Each row comes from the steps of one walk. Every step used is in the known rows, and no mark comes twice. Write the walk behind each row, first mark first.
In the rows, 128 means zero.
Known rows
P/W/T/J/X/L/Q: [158 147 101 143  96 130  80 140 146 126 156 160  92  95 131 133 102 192
 176 165 130  81  96  78 109 110 118 164  89 182  65  41 157  43  42 167
  63 168 193 116 115 148]
L/Q/X/T: [136 171 153 170 114 122  96 125 155 100 141 134 152 134 152 159 165 109
 167 135 111 130 105 127 120 152 130 169  94 115  88  67 124 111  93 141
 117 153 143 144 136 172]
U/R/J/X: [159 125 101  88  69 153 126 160 145 141 155 104 125 146 126 138 113 170
 154 137 173  84 107 150 156 145 130 158 120 128 112  93 128 124 108 130
  74 147 186  87 136 142]
U/R: [145 130 117 103 103 147 146 128 137 130 122 107 134 117 143 101 162 134
 110 118 134 124 114 151 149 163 118 128 136 117 115 140 117 128 132 122
 107 143 152 101 127 130]
Q/X/T/J/R/U: [141 156 136 114 101 137 128 132 170 145 152 152 141  87 173 136 150 173
 203 140 131 118  91 129 140 167 156 146  81 130  98  60  68  83 110 146
 116 140 176 106 122 133]
W/T/J: [151 142 115 117 126 115 128 138 134 127 120 169  94 105 163 131  98 165
 143 139 137 134 140  94 148 119 126 143 102 152 123  88 106  95 107 172
 120 140 122 127 114 121]
A/X/L: [134 107  99 122 121 135  99 144 123 116 122 128 149 135 160 164 102 124
 141 131 109 112 122 116 118 109 126 141 132  96 115 117 149  88  98  93
 118 129 198 131 132 148]
Q/X/T/J: [121 171 141 138 113 110 116 130 141 137 140 157 127 101 169 173 138 156
 173 126 117 147 111 117 146 137 136 142  89 128  89  45  93 103  89 151
 117 124 143 130 135 152]
J/R/T/W: [124 142 131 145 112 104 139 122 180  89 136 137 136 120 158  88 182 194
 148 142 164 111 117 152 144 139 116  99 107 153 117 143  72 115 141 138
  83 131 160 103 109  97]
T/J/R/X: [127 122 116  82 110 156 124 164 142 143 146 134 107 118 119 127 132 151
 178 148 142 134 101 140 128 156 150 137 148 146  92  69  74 115 136 107
  80 145 147  90 120 122]
N/U/R/X/J: [160 115 117  76  75 173 139 168 128 132 131 103 128 149 148 131 144 135
 160 154 118  90 115 150 126 193 153 122 119 109  71 176 103 135 118 123
  77 184 188  65 125 134]
P/W/T/J/R/X/L/Q: [184 129 116 131  95 136  87 164 160 105 158 144  87  83 138 103 140 171
 183 177 129  95  91 107  92 150 141 138 127 186  51  60 111  46 100 130
  29 192 193  86 106 141]
A/X/J/R/T/W/P: [158 111 102 125 106 123 108 151 142  65 133 143 118 167 191  75 136 208
 185 137 163  85  88 144 117 147 126 125  70 121  79 133  95 116  72 120
  43 137 230 121 108 120]
R/U: [128 125 131 108 108 147 126 129 129 141 131 121 136 135 135 120 124 139
 147 146 135 102 127 124 118 141 148 127 100 121 149 171 117 112 128 138
 133 147 145 122 126 120]
L/Q/X: [112 147 119 160 117 158 107 111 153 111 135 121 141 160 104 142 141 111
 167 136 114 133 110 129 121 147 131 174 118 117  80  78 144 132  96 143
 129 159 131 134 131 163]
X/J/R: [156 105 113 125 129 124 135 147 127 113 144 115 131  95 127  85 113 149
 156 120 133 100  97 132 132 157 131 102 128 138  86 104 112 106 125 121
 110 145 169 114 118 123]
N/U: [141 138 132 114 131 150 131 117 140 133 129 140 127 129 127 158 133 128
 138 140 113 124 147 124 126 126 150 144 125 120 118 153 127 138 126 140
 143 136 134 105 118 117]
J/X/T/R/U: [161 160 154  72  74 146 102 151 158 126 140 110 145 118 195 145 142 171
 168 155 145  84  91 119 153 133 132 142  69 119 136 117  97 104 108 157
  92 105 196 100 122 119]
P/W: [121 133 131 132 114 126 122 120 116 144 146 122 103 103 103 112 142 167
 126 136 125 127 107 125 103 140 135 100 133 155  95 137 134 126 111 121
 112 121 139 112 125 118]
Q/L: [129 140 120 133 135 126 100 114 166 136 132 134 127 136 141 133 156 118
 128 149  99 118 137 128 136 126 117 117 119 120 113 136 137 118 127 120
 123 145 162 133 127 152]
P/W/T/X/L: [170 137 103 146 104 100  94 145 122 109 139 143  93 113 162 121 102 173
 128 163 124  93 138  98 103  88  97 118  98 154  73 104 164  90  90 131
  75 138 191 111 115 127]
R/X: [117 123 135 110 104 145 125 156 130 133 135 123 124 161 128 144 131 120
 148 154 129 123 125 136 109 146 135 136 133 124 120 134 115 136 140 111
  92 136 134 110 133 135]
A/X/L/Q: [138 117  94 138 127 155  70 145 126  91 125 116 150 152 138 157 115 104
 152 135 108 108 113 110 110 120 132 167 136 100  95 104 160  77  75  95
 111 170 192 145 128 170]
P/W/T: [150 140 133 140 108 107 135 123 134 126 139 152  93  99 139 104 131 178
 125 148 134 116 128 106 111 131 120 110 113 162 105 134 135 109 113 157
 110 120 141 116 112 113]
N/U/R/T/J/X: [146 167 116  84  90 171 142 133 173 145 131 152 126 139 140 165 150 191
 182 147 162 106 132 128 171 140 127 172  77 121 109 120  93 113  91 160
  96 149 184  75 116 126]
P/W/T/R/U/N: [158 130 128  80  58 150 120 146 151 108 121 125  98  98 167  78 135 220
 116 168 147  78  99 119 135 166 132 109  86 147 100 152  84 102 114 198
  80 153 184 103  90  86]
J/X/T: [140 154 157 123 104 107 118 147 146 137 150 146 144 119 166 159 138 148
 152 134 134 109 108 118 128 117 117 157  99 128 127  76 121 107  98 137
 101  97 165 135 135 145]
N/U/R/J/X: [173 129 103  73  69 175 131 147 157 148 155 118 121 146 129 166 119 171
 164 149 158  80 129 146 154 146 151 167 116 122 102 118 126 135 105 141
  93 153 190  62 126 131]
X/A: [143 132 139 119 126 118 141 129 134 135 133  98 156 127 108 128 161 148
 129  98 122 110 119 118 122 118 133 115 123 106 121 181 105 112 118 139
 137 114 159 143 131 139]
J/X: [120 130 122 109 108 143 127 134 142 146 142 140 134 141 115 143 113 146
 157 138 140 109 112 123 132 114 112 158 116 131 124  90 139 129 103 136
 114 106 151 125 133 131]
L/Q: [134 140 125 144 133 149  96 130 130 108 132 118 131 144 104 121 140 110
 140 135 127 126 118 122 117 142 133 155 129 131 110 113 137 114 108 136
 120 170 120 142 127 152]
T/J/R/X/Q/L: [135 119 113 101 120 158  82 141 173 148 148 125 108 129 131 122 168 136
 196 158  81 114 104 117 139 165 140 130 149 133  44  86  79  78 112  92
  65 191 215 101 120 166]
L/Q/X/T/R/U: [152 176 147 121  84 159  82 127 170  91 134  97 152 134 182 139 176 137
 179 153 118 108  88 126 146 162 145 155  70 108  97 107 100 107 106 171
 104 162 173 107 120 148]

Write each row's walk
[147 170 133 146 126 138  96 132 171 109 156 146 136  92 139 140 164 141
 194 124 126 140  83 123 143 161 145 172 114 139  58   5  86  85  91 140
 102 156 150 124 122 161] -> L/Q/X/T/J/R
[215 135 101 119  75 136  68 167 175  62 143 112 115 133 180 146  90 159
 172 171 155  51 113 102 160  97 120 171  86 147 103  56 154  74 101 178
  44 173 209  86 115 148] -> W/T/R/J/X/L/Q
[167 132 113  89 114 142 136 139 161 134 134 163 111  91 162  95 109 182
 172 151 154 106 122 104 143 146 148 142  92 153 131  99  77  74 128 174
 118 152 157 106 102  99] -> W/T/J/R/U
[116 142 132 137 117 124 150 110 156 136 136 102 172 142 103 147 158 151
 159  99 109 116 110 130 122 126 128 130 108  99  93 144 107 123 102 148
 143 108 168 136 138 153] -> Q/X/A
[118 140 102 111 120 151  74 120 158 173 145 142 112 141 127 149 129 153
 189 148  80 103 107  93 158 121 120 152 110 133  55  64 125  79  55 131
  92 167 215 132 132 176] -> T/J/X/Q/L
[184 146  96 157 124 122  71 155 137  72 125 137 122 153 165 134 102 106
 140 157 126  89 144  92 119  89  95 179  99 131  86  81 163  81  89 147
  85 186 171 136 116 158] -> W/T/X/L/Q
[140 122 127  85  81 160 139 159 141 135 127 103 131 150 142 120 160 122
 133 145 137 119 110 162 130 180 129 136 144 114 109 145 101 138 143 105
  70 151 158  85 130 136] -> U/R/X
[111 123 113 143 111 125 136 133 126 127 138 122 137 141 133 134 101 144
 176 132 111 109 109 129 133 152 126 120  95 125  72 101 132 128  96 141
 125 143 163 124 135 152] -> Q/X/J
[166 144 129  87  76 142 121 126 147 117 129 116  96  98 170  90 135 203
 140 170 139  96 107 105 132 141 137  93  84 153 112 169 109 106 127 183
  99 130 174  79  98  88] -> P/W/T/R/U
[144 146 118 148 135 127  84 126 185  97 136 118 130 167 142 107 178 127
 177 156 109 106 142 112 149 122  91 132 109 102  56 114 116  93 108  95
  84 176 234 124 114 164] -> J/R/T/X/Q/L
[128 142 135 106  84 145 124 148 173 135 145 153 144  85 169 131 148 189
 181 135 140 105  85 140 141 191 155 159  84 121  87  41  36  79 102 164
 104 164 184 126 111 134] -> Q/X/T/J/R/U/N
[163 150 148 124  86 100 100 168 141 132 169 130 126 131 165 176 107 166
 170 142 165  86 118 123 133 117 137 153  90 134 126  68 121 102  98 136
  78 123 174 122 139 150] -> R/J/X/T
[183 132 159 117  89 111 103 156 161  93 153 148 114 137 207  89 203 167
 154 152 142  98  79 170  91 160 139 129 106 149  97  99  70 134 125 112
   4 120 186 101 114 121] -> J/R/X/T/W/P
[148 122 134 147 125 104 143 148 152  85 135 125 137 116 143  92 133 165
 173 128 159  92 121 129 138 154 118 102  91 132 109 136 100  96 133 128
 100 154 183 115 116 125] -> X/J/R/T
[154 124 118 135 111 124 108 115 130 107 130 145 102 152 169  86 159 171
 124 139 134 107 107 153 108 123 129 129 101 150 112 131 122 151  98 144
  62 127 149 124 118 115] -> T/W/P
[153 151 106 143 113 118  69 121 144 130 141 135  80 145 150 107 146 157
 147 173  79 104 134  80 119 117 100 117 108 134  23 114 150  91  63 125
  79 170 220 127 113 158] -> P/W/T/X/Q/L
[163 147 104 141 126 122  75 129 154 113 123 141 109 166 173 124 131 116
 150 161  81 107 152  83 150 104  90 152 104 111  54 111 142  99  81 134
  93 176 208 144 117 168] -> W/T/X/Q/L
[176 133  99 142 119 102 102 157 135  93 119 148 119 137 189 138  91 124
 130 154 128  93 157 100 129  76  91 147  95 129 104  99 153  95 105 138
  93 146 180 124 118 136] -> W/T/X/L
[162 138 118  89 108 165 146 119 149 135 124 121 135 121 141 136 163 130
 121 131 120 118 134 147 146 155 141 142 135 111 108 161 113 140 130 131
 125 149 158  81 116 121] -> N/U/R
[170 104  94  88  85 142 117 193 132  92 134 139 119 135 166  68  78 180
 157 155 165  53 116 111 131 167 120 152  78 120  73  99  81  88  96 170
  86 193 206 135  95 112] -> W/T/X/J/R/U/N
[158 118 132  81  82 185 128 136 147 148 127 102 136 159 144 137 182 114
 161 150  87 106 124 138 127 186 152 145 149  99  70 174 102 124 121 108
  73 191 198  67 120 148] -> N/U/R/X/Q
[187 130  97 112  83 156  55 161 159  80 154  84 125 140 142 152 104 157
 174 158 151  59  95 122 152 105 131 164 104 141  87  61 155  85  93 143
  46 178 211  84 126 157] -> T/R/J/X/L/Q
[168 124 109 106  88 140 128 152 133 123 141  94 115 131 143 118 129 153
 126 128 164 106 122 153 149 164 142 130 131 122 118 133 115 123 134 123
  86 170 159  88 130 136] -> U/R/J
[137 143 142 111 121 117 103 154 118 117 132 138 147 131 182 169 133 135
 142 120 124 138 116 113 128 131 133 145 120  94 125 106 110 103  95 101
 128 105 168 150 131 147] -> A/X/T
[135 140 116 116  95 125 109 128 133 167 152 160  83  99 133 121 104 215
 186 152 113 102  96  69 130 127 123 144 104 174  49  60 125  68  39 164
  75 142 193 119 114 136] -> P/W/T/J/X/Q
[140 110 131 119 114 149  95 136 188 133 144 113 132 148 132 108 185 108
 181 163  77 100 109 130 125 169 130 126 153 119  59 121 101  97 138  81
  67 177 224 104 121 165] -> J/R/X/Q/L
[170 147 129 105  96 122 123 123 146 101 126 124  86  86 156  93 139 190
 117 151 132 117 109 111 146 123 117  92 110 162  91 128 119 123 123 169
  92 115 158  85 100  99] -> P/W/T/R
[161 123 101 148  94 140  65 161 148 107 166 110 133 150 128 162  92 141
 180 156 149  58 115 118 115 110 135 181 108 139 104  67 173  74  84 133
  66 182 195 115 138 175] -> R/J/X/L/Q
[117 133 110 160 115 147 102 133 130 102 140 112 137 155 111 127 112 125
 187 136 112 107  96 122 120 165 133 149  96 124  51  87 144 114  74 149
 119 184 153 134 133 175] -> L/Q/X/J
[166 148 143 101 115 127 112 151 146 141 149 141 128  69 174 118 149 173
 169 136 145 111 101 118 136 155 163 128  95 138 131  95  59  68 119 139
 106 146 167 113 116 120] -> X/T/J/R/U
[171 169 125  95 103 150 143 143 155 109 123  92 157 170 125 147 197 164
 144 118 150  98 153 130 142 123 119 144  82  68  89 218  85 126 101 144
 115 145 205  95 119 136] -> N/U/R/T/X/A
[161 133 112 153 128 110 111 151 163  75 132 127 141 133 154 121 136 138
 160 143 154  92 140 129 131  96  93 136  97 117 103 105 125  93 133  98
  82 141 204 106 116 133] -> J/R/T/X/L
[132 138 134 102 110 132 140 134 146 152 146 108 165 144  98 140 143 167
 155 106 134  90 106 113 123 106 121 143 109 111 112 139 118 112  89 144
 122  91 181 141 138 144] -> J/X/A
[130 152 121 135  82 116 140 122 164 101 123 116 137 139 181  93 196 193
 120 139 165 106 127 161 160 160 109 102  98 132 120 179  78 124 123 143
  68 151 161  95 117 110] -> U/R/T/W
[160 148 163  97  73 126 128 171 142 125 135 109 140 127 194 135 188 118
 130 139 136 118 108 157 129 185 127 134 124 109 117 131  81 120 143 106
  59 139 171  95 132 145] -> U/R/X/T
[151 144 136 159 109 102 114 119 153  79 123 155 109 172 180  93 176 187
 142 150 160  99 124 150 112 125 117 127  62 141 135 163 110 142 107 149
  54 133 158 123 116 116] -> R/T/W/P
[193 147 125  81  60 120 122 155 158 120 165  89 104 114 129 125 125 251
 160 138 165  66  92 101 144 105 133 111  91 149  79 131 107  96  86 190
  63 104 223  79 116 120] -> P/W/T/R/J/X/A
[138  95  95  95 128 150 122 164 113 109 141 120 140 121 135 109  90 153
 171 119 134 114  92 122 132 155 138 125 141 110  72 101 110 103  92  95
 121 134 200 124 122 134] -> A/X/J/R
[162 125 119 113  94 163  64 161 156  73 125  83 135 150 154 136 153 105
 153 163 111  93  97 133 125 138 130 139 131 127  89 122 128 100 133 118
  48 183 187  87 123 150] -> T/R/X/L/Q
